What can hang from each mark:
K_469: K_751
K_847: K_514 K_686
K_292: K_514 K_686
K_514: K_472 K_847
K_686: K_292
K_751: K_469 K_514
K_472: K_469 K_514

Each row was made from one small tree. The marks that hang from a mark follow it in brackets, in the order of their numbers. Every link used is in the known rows. Write each row's tree.
Known rows:
K_751(K_469): [7.0 16.2 -7.0 -17.8 -13.7 8.6 -29.7 -36.8 5.6 -29.3 -4.6 28.5 -2.2 8.4 1.0 -10.8]
K_514(K_472(K_469)): [13.8 0.2 18.1 -27.7 -24.2 10.7 20.6 -8.1 -7.7 4.6 -42.0 11.9 16.6 29.6 -19.4 13.8]
K_469(K_751): [1.8 15.9 -4.4 13.0 10.2 -17.7 -19.5 -17.1 -2.9 -9.2 10.9 8.7 21.4 -2.4 4.9 10.8]
K_472(K_469(K_751) K_514): [-1.8 28.5 -3.8 -6.7 -29.7 -25.3 -1.3 19.6 18.6 53.0 -20.9 7.3 63.6 -13.9 -9.9 -18.1]
K_514(K_472(K_469(K_751)) K_847): [30.0 1.6 4.9 -36.4 1.7 -22.0 13.5 25.2 1.7 15.5 -27.2 21.3 53.9 -2.4 -19.9 10.0]
K_292(K_514(K_472 K_847) K_686): [-1.4 -34.0 -19.9 33.5 33.0 3.1 -5.3 -5.4 -40.5 -67.7 28.9 2.1 -32.6 14.4 28.4 -5.8]
K_847(K_514(K_472(K_469(K_751))) K_686(K_292)): [-35.6 35.4 56.8 -21.0 -17.3 15.0 29.4 11.3 20.8 57.8 16.4 -30.8 2.0 26.1 -30.5 3.4]
K_469(K_751(K_514(K_472))): [7.8 7.4 -20.9 -15.3 -11.2 3.0 -9.1 31.8 10.1 24.9 -28.5 -16.7 53.5 -3.3 -38.0 10.6]
K_847(K_514(K_472) K_686(K_292)): [-49.0 -9.6 34.3 2.3 8.5 33.1 8.7 -23.3 -13.8 -9.7 43.0 -21.8 -80.7 19.7 6.3 37.7]
K_686(K_292): [-23.5 2.7 -2.2 33.1 14.5 -3.0 -15.3 -65.6 -20.4 -30.1 27.0 0.5 -44.9 7.7 25.5 6.8]
K_751(K_469 K_514(K_472 K_847(K_686(K_292)))): [9.7 16.9 -23.1 -19.2 3.0 21.3 -37.7 -15.3 31.7 -8.6 -4.5 -4.1 -36.0 -25.9 -25.6 -5.3]
K_469(K_751(K_514(K_472 K_847(K_686(K_292))))): [-2.2 18.3 -18.5 14.2 24.5 -7.1 -33.2 2.3 18.7 14.0 10.2 -22.6 -12.2 -35.6 -22.8 9.8]
K_686(K_292(K_514(K_472(K_469) K_847))): [-5.1 -24.5 13.2 -1.2 3.5 17.1 45.0 0.7 -10.3 -10.5 7.3 -20.7 -21.9 23.8 13.0 -9.4]
K_514(K_847): [12.9 -26.8 -30.4 11.9 43.0 -9.7 -34.8 -38.5 -25.1 -61.8 25.1 46.4 -26.7 -27.4 39.3 24.9]
K_472(K_469 K_514): [-7.9 -0.6 -10.2 -3.6 -26.6 -5.5 -3.3 -7.0 2.2 18.1 -20.9 27.3 15.9 -7.2 4.2 -6.4]
K_686(K_292(K_514)): [-34.4 -17.3 5.4 50.6 6.4 15.6 11.4 -42.1 -15.2 -38.8 45.4 -33.0 -54.6 25.2 41.0 -10.8]

Which tree is each row?
[-12.6 35.1 -5.8 20.5 5.2 -36.0 -22.4 -7.2 28.0 47.5 17.3 0.5 2.7 -43.0 2.3 -16.0] -> K_472(K_469(K_751) K_514(K_847(K_686(K_292))))
[16.5 -26.1 18.1 -6.3 -3.5 27.1 10.0 11.3 4.7 -21.3 -2.9 -4.1 -36.1 4.4 12.3 5.4] -> K_292(K_514(K_472(K_469) K_847(K_686)))
[11.9 19.2 -12.8 -0.1 -0.4 -29.5 -34.7 14.0 22.9 34.7 0.4 22.6 23.2 -55.0 4.2 -9.2] -> K_472(K_469(K_751) K_514(K_847(K_686)))
[17.5 1.5 22.4 -9.2 -3.6 7.0 11.8 34.9 18.5 16.5 -3.9 -22.9 12.3 -1.8 -5.4 -5.1] -> K_292(K_514(K_472(K_469(K_751)) K_847(K_686)))
[32.0 -19.7 -24.9 -35.6 -4.1 14.2 3.7 22.0 9.4 -1.5 -37.2 28.1 36.0 -19.2 -26.8 5.8] -> K_751(K_514(K_472(K_469) K_847))
[8.3 -17.8 -31.2 -7.8 3.9 -16.5 -8.5 -2.9 -1.0 -5.0 -4.7 50.8 10.1 -41.4 21.2 -0.8] -> K_472(K_469 K_514(K_847))
[-10.8 6.5 38.8 -49.3 -23.8 16.7 44.2 46.4 5.3 42.0 -5.5 -1.3 53.7 30.6 -29.3 13.6] -> K_847(K_514(K_472(K_469(K_751))))
[-33.4 -22.1 13.2 24.7 0.0 26.9 34.3 -17.5 -19.2 -26.0 16.3 -47.8 -50.9 45.1 20.0 3.7] -> K_686(K_292(K_514(K_472)))
[-5.6 -25.2 -35.4 26.5 28.7 -11.3 -52.7 -21.8 -5.8 -32.7 24.2 34.2 -57.2 -62.2 41.7 23.2] -> K_472(K_514(K_847(K_686)))
[14.6 23.0 23.4 -33.8 -26.8 -11.6 17.8 18.5 6.0 41.9 -45.0 -5.9 62.3 27.0 -35.7 2.9] -> K_514(K_472(K_469(K_751)))
[-20.6 5.1 43.9 15.1 -28.2 35.4 28.6 -16.6 9.5 16.7 -6.1 -51.5 -48.6 43.4 -6.3 -10.0] -> K_847(K_686(K_292(K_514(K_472(K_469)))))
[23.0 -12.4 -38.5 -19.3 19.4 -10.3 -17.7 35.3 3.2 1.3 -11.0 11.5 45.8 -30.6 -19.9 17.7] -> K_469(K_751(K_514(K_472 K_847)))
[27.3 -19.7 -1.9 -30.6 5.4 -1.4 10.5 -4.3 -14.4 -18.0 -26.7 33.4 10.2 3.0 -2.6 21.0] -> K_514(K_472(K_469) K_847)
[11.8 -15.2 -4.8 14.7 5.8 1.6 13.4 8.2 -18.6 -35.5 3.0 3.6 0.5 23.2 8.1 -22.9] -> K_292(K_514(K_472(K_469) K_847) K_686)
[-16.5 -12.8 -2.3 39.4 1.7 13.5 2.2 -9.8 -34.6 -45.2 12.6 -23.1 -24.6 41.5 14.5 -7.5] -> K_292(K_514(K_472) K_686)
[-1.0 -2.3 21.0 -1.8 4.7 -4.5 45.6 25.7 6.1 22.2 9.4 -33.6 19.7 22.7 -6.2 -19.7] -> K_686(K_292(K_514(K_472(K_469(K_751)) K_847)))
[2.2 28.4 21.6 11.0 -25.2 -5.6 21.5 23.1 1.1 19.7 -14.5 -34.4 53.1 48.0 -25.0 -39.3] -> K_292(K_514(K_472(K_469(K_751))) K_686)
[8.3 -3.7 -24.5 5.5 1.8 -12.7 -34.5 -12.2 9.0 0.3 -0.3 36.8 -22.9 -49.1 18.7 4.3] -> K_472(K_469 K_514(K_847(K_686)))
[-12.4 7.8 -11.7 22.3 6.9 -16.6 -24.6 -34.8 11.6 12.9 17.2 15.1 -44.3 -41.8 18.4 -6.0] -> K_472(K_469 K_514(K_847(K_686(K_292))))
[16.2 11.9 7.0 9.5 6.2 -18.5 13.6 32.8 -6.0 1.0 1.8 -12.6 45.7 21.7 -11.3 -34.2] -> K_292(K_514(K_472(K_469(K_751)) K_847) K_686)
